Each row comes from the steps of one path. Every step used is in the known rows, and no mark comes twice. Write the path behind each row, first mark first.
In the rows, zero is written as 128.
Known rows:
degav, kefo, zetir, risur, rutotam: [129 132  82 147 155 116 193 164 137 173 117  96  84 114 109 102 158 117
 130  90  59 121 122]
degav, kefo, zetir, risur: [116 118  67 132 191 100 166 167 112 159 122  91  68  88 104 115 151 129
 118 111  55 116 109]
migo, kefo, rutotam, risur: [101 135  89 121 127  98  78 154 127 190 148 159 114 136 131 128 110 171
 130  94  86 160  87]
mabed, zetir, risur, rutotam: [120 168 113 134 119 141 170 186 119 185 135 104  89 135  85  97 143 142
 148  65 108 160 123]
zetir, mabed: [ 74 141 138 118 148 122 110 121  78 137 128 145  74 210  99 114 149 131
 128 108 114 155 101]
zetir, mabed, migo: [ 73 134 162 102 159  99 111 132  73 118 106 163  86 186 102 115 164 145
 146 126 115 163 119]
zetir, kefo, migo: [ 97 150 152 100 161 151 104 116 118 145 140 145  89 117 101 118 160 100
 147  84  87 112 122]
kefo, migo: [ 91 150 135  96 149 128 105  98 104 132 135 134  75 154 108 118 161 113
 114  95  99 121 140]
mabed, migo: [ 94 120 144  97 163  85 129 134  95 133 130 144 103 144 100 115 159 139
 142 118 112 150 134]
kefo, migo, mabed, zetir, risur, rutotam: [133 177 144 128 104 136 112 156 116 167 116 106  83 154  92  93 155 106
 143  77  74 160 146]
rutotam, risur, zetir, mabed, migo: [ 81 140 166  91 133  96 129 178 112 136 102 146 115 145 112 137 150 154
  89  96  86 169 111]
kefo, rutotam: [ 97 114 103 118 140 111 110  94  98 152 150 137 104 183 103 124 130 139
 135  82  90 127 107]
rutotam, risur, zetir: [ 93 137 124  99 126  99 146 172 136 170 146 110 114 126 105 133 129 136
  67  67  85 150 109]
migo, mabed: [106 119 126 120 138  83 105 122  84 154 151 124  91 203  93 104 139 109
 132 113  94 157 124]
migo, mabed, zetir, risur: [120 138 109 131 142 106 122 194  80 174 142  97  76 142  79 101 129 136
 143 103  89 171 111]
degav, kefo: [101 102  88 119 175 104 139 130 109 147 140 132  83 136 114 117 150 114
 127 120  90 122 123]
degav, kefo, migo: [ 98 121 105 103 172 122 112 100 119 127 119 137  71 112 129 121 168  98
 120 112  78 104 140]
degav, kefo, zetir: [ 95 105 106 120 200  97 138 134  96 164 119  98  66 119 118 137 165 111
 113 110  61 101 102]
migo, kefo, rutotam: [ 95 115 111 129 135 107  93 127 101 176 133 161 107 157 113 138 123 160
 165 108  94 141 106]
rutotam, risur, zetir, kefo, migo: [ 98 153 152  90 134 147 124 164 153 163 133 125 119  78 111 141 147 112
  94  52  56 116 111]
mabed, migo, kefo, zetir, risur: [110 138 130 117 176  80 145 203  99 173  95 139  96  69  99 124 150 170
 159 135  71 155 127]
mabed, migo, kefo, zetir, risur, rutotam: [122 156 142 131 140  93 163 194 124 187  90 143 118  95 105 115 157 160
 173 113  77 157 144]
degav, kefo, rutotam, risur, zetir, mabed: [ 89 113  98 127 132 119 118 144 128 147 108 141 103 153 135 149 133 146
  93  78  45 128  81]
migo, mabed, zetir, risur, rutotam: [136 155 124 147 107 123 143 186 107 188 134  96  94 171  82  87 134 125
 158  78  95 177 125]
migo, kefo, rutotam, risur, zetir, mabed: [ 81 142 135 124 105 119  88 171 117 180  97 162 117 160 125 160 115 177
 113  87  67 158  82]

Which path is each row?
[ 97 124 113 109 118 111 125 145 134 168 145 121 130 141 111 147 121 152
  80  50  61 130  96]
kefo, rutotam, risur, zetir
[ 86 145 127 108 131  94  59 165 102 157 100 196 113 156 140 129 133 190
 155 121  91 181  86]
zetir, mabed, migo, kefo, rutotam, risur
[115 127 114 119 146 127  54 182  99 197 161 117 104 137 112 126 117 135
 153  61  59 150  54]
migo, mabed, zetir, kefo, rutotam, risur
[108 118 130 104 176 119  80 134  85 153 106 111  59 119 120 132 169  88
 138 117  61 125 130]
degav, kefo, migo, mabed, zetir
[ 77 119 150 120 140  98  72 130  79 143  88 197 106 173 119 138 143 177
 186 140  96 163 108]
zetir, mabed, migo, kefo, rutotam
[ 99 136  74 108 131 106  99 125 124 163 170 130 108 169 123 116 119 152
  97  72  82 145  87]
kefo, rutotam, risur
[118 155 122 113 142 127  99 163  87 155 121 102  70 132  87 111 147 115
 126 101  73 155 132]
kefo, migo, mabed, zetir, risur
[105 149 108 120 160 127 145 193  91 172 144 100  74 108  83 110 136 151
 134  90 104 159 109]
mabed, zetir, risur
[125 157  97 138 105 122 179 148 142 164 150 126 106 170  88  81 138 132
 138  79 110 157 136]
zetir, risur, rutotam
[108 105  46 119 155 103 110 130 136 157 157 137 101 130 141 118 132 144
 111  84  66 129  90]
degav, kefo, rutotam, risur
[106 124 156 121 163 130  86 177  75 192 147 115  78 132  85 123 138 110
 176  92  89 149  89]
migo, mabed, zetir, kefo
[114 140 155 102 122 126  95 161 144 165 136 123 120 117 107 132 138  92
  98  69  42 128 116]
rutotam, risur, zetir, kefo, migo, mabed
[121 165 124 149 126 109 159 190 126 206 114 120 102 119 102 113 136 145
 152  94  76 148 126]
migo, kefo, zetir, risur, rutotam
[100 132 132 106 138 127 141 193 150 184 155 124 125  93  99 132 129 129
 104  56  74 133  88]
rutotam, risur, zetir, kefo
[119 163 113 137 129 119 183 161 125 177 132  97  94 152  91 102 151 129
 126  67  75 137 122]
kefo, zetir, risur, rutotam
[ 81 126 151 101 121 103 113 152 112 136  98 156 126 162 116 147 141 170
 105  81  73 154  93]
kefo, rutotam, risur, zetir, mabed, migo
[ 88 127 167 103 187  76 110 175  82 175  90 142  93  92 112 147 162 152
 154 136  87 143 121]
mabed, migo, kefo, zetir
[107 146 104 133 160  95 137 191  99 191 117 116  82  91  97 127 133 158
 138 117  70 145 109]
migo, kefo, zetir, risur
[100 130 146 118 155 103  91 160  61 178 139  99  75 172  93 123 140 115
 136 104  98 165 108]
migo, mabed, zetir
[ 76 145 143 109 126 113 132 170 113 159 123 125  98 169 110 134 132 143
  74  72  83 163  91]
rutotam, risur, zetir, mabed
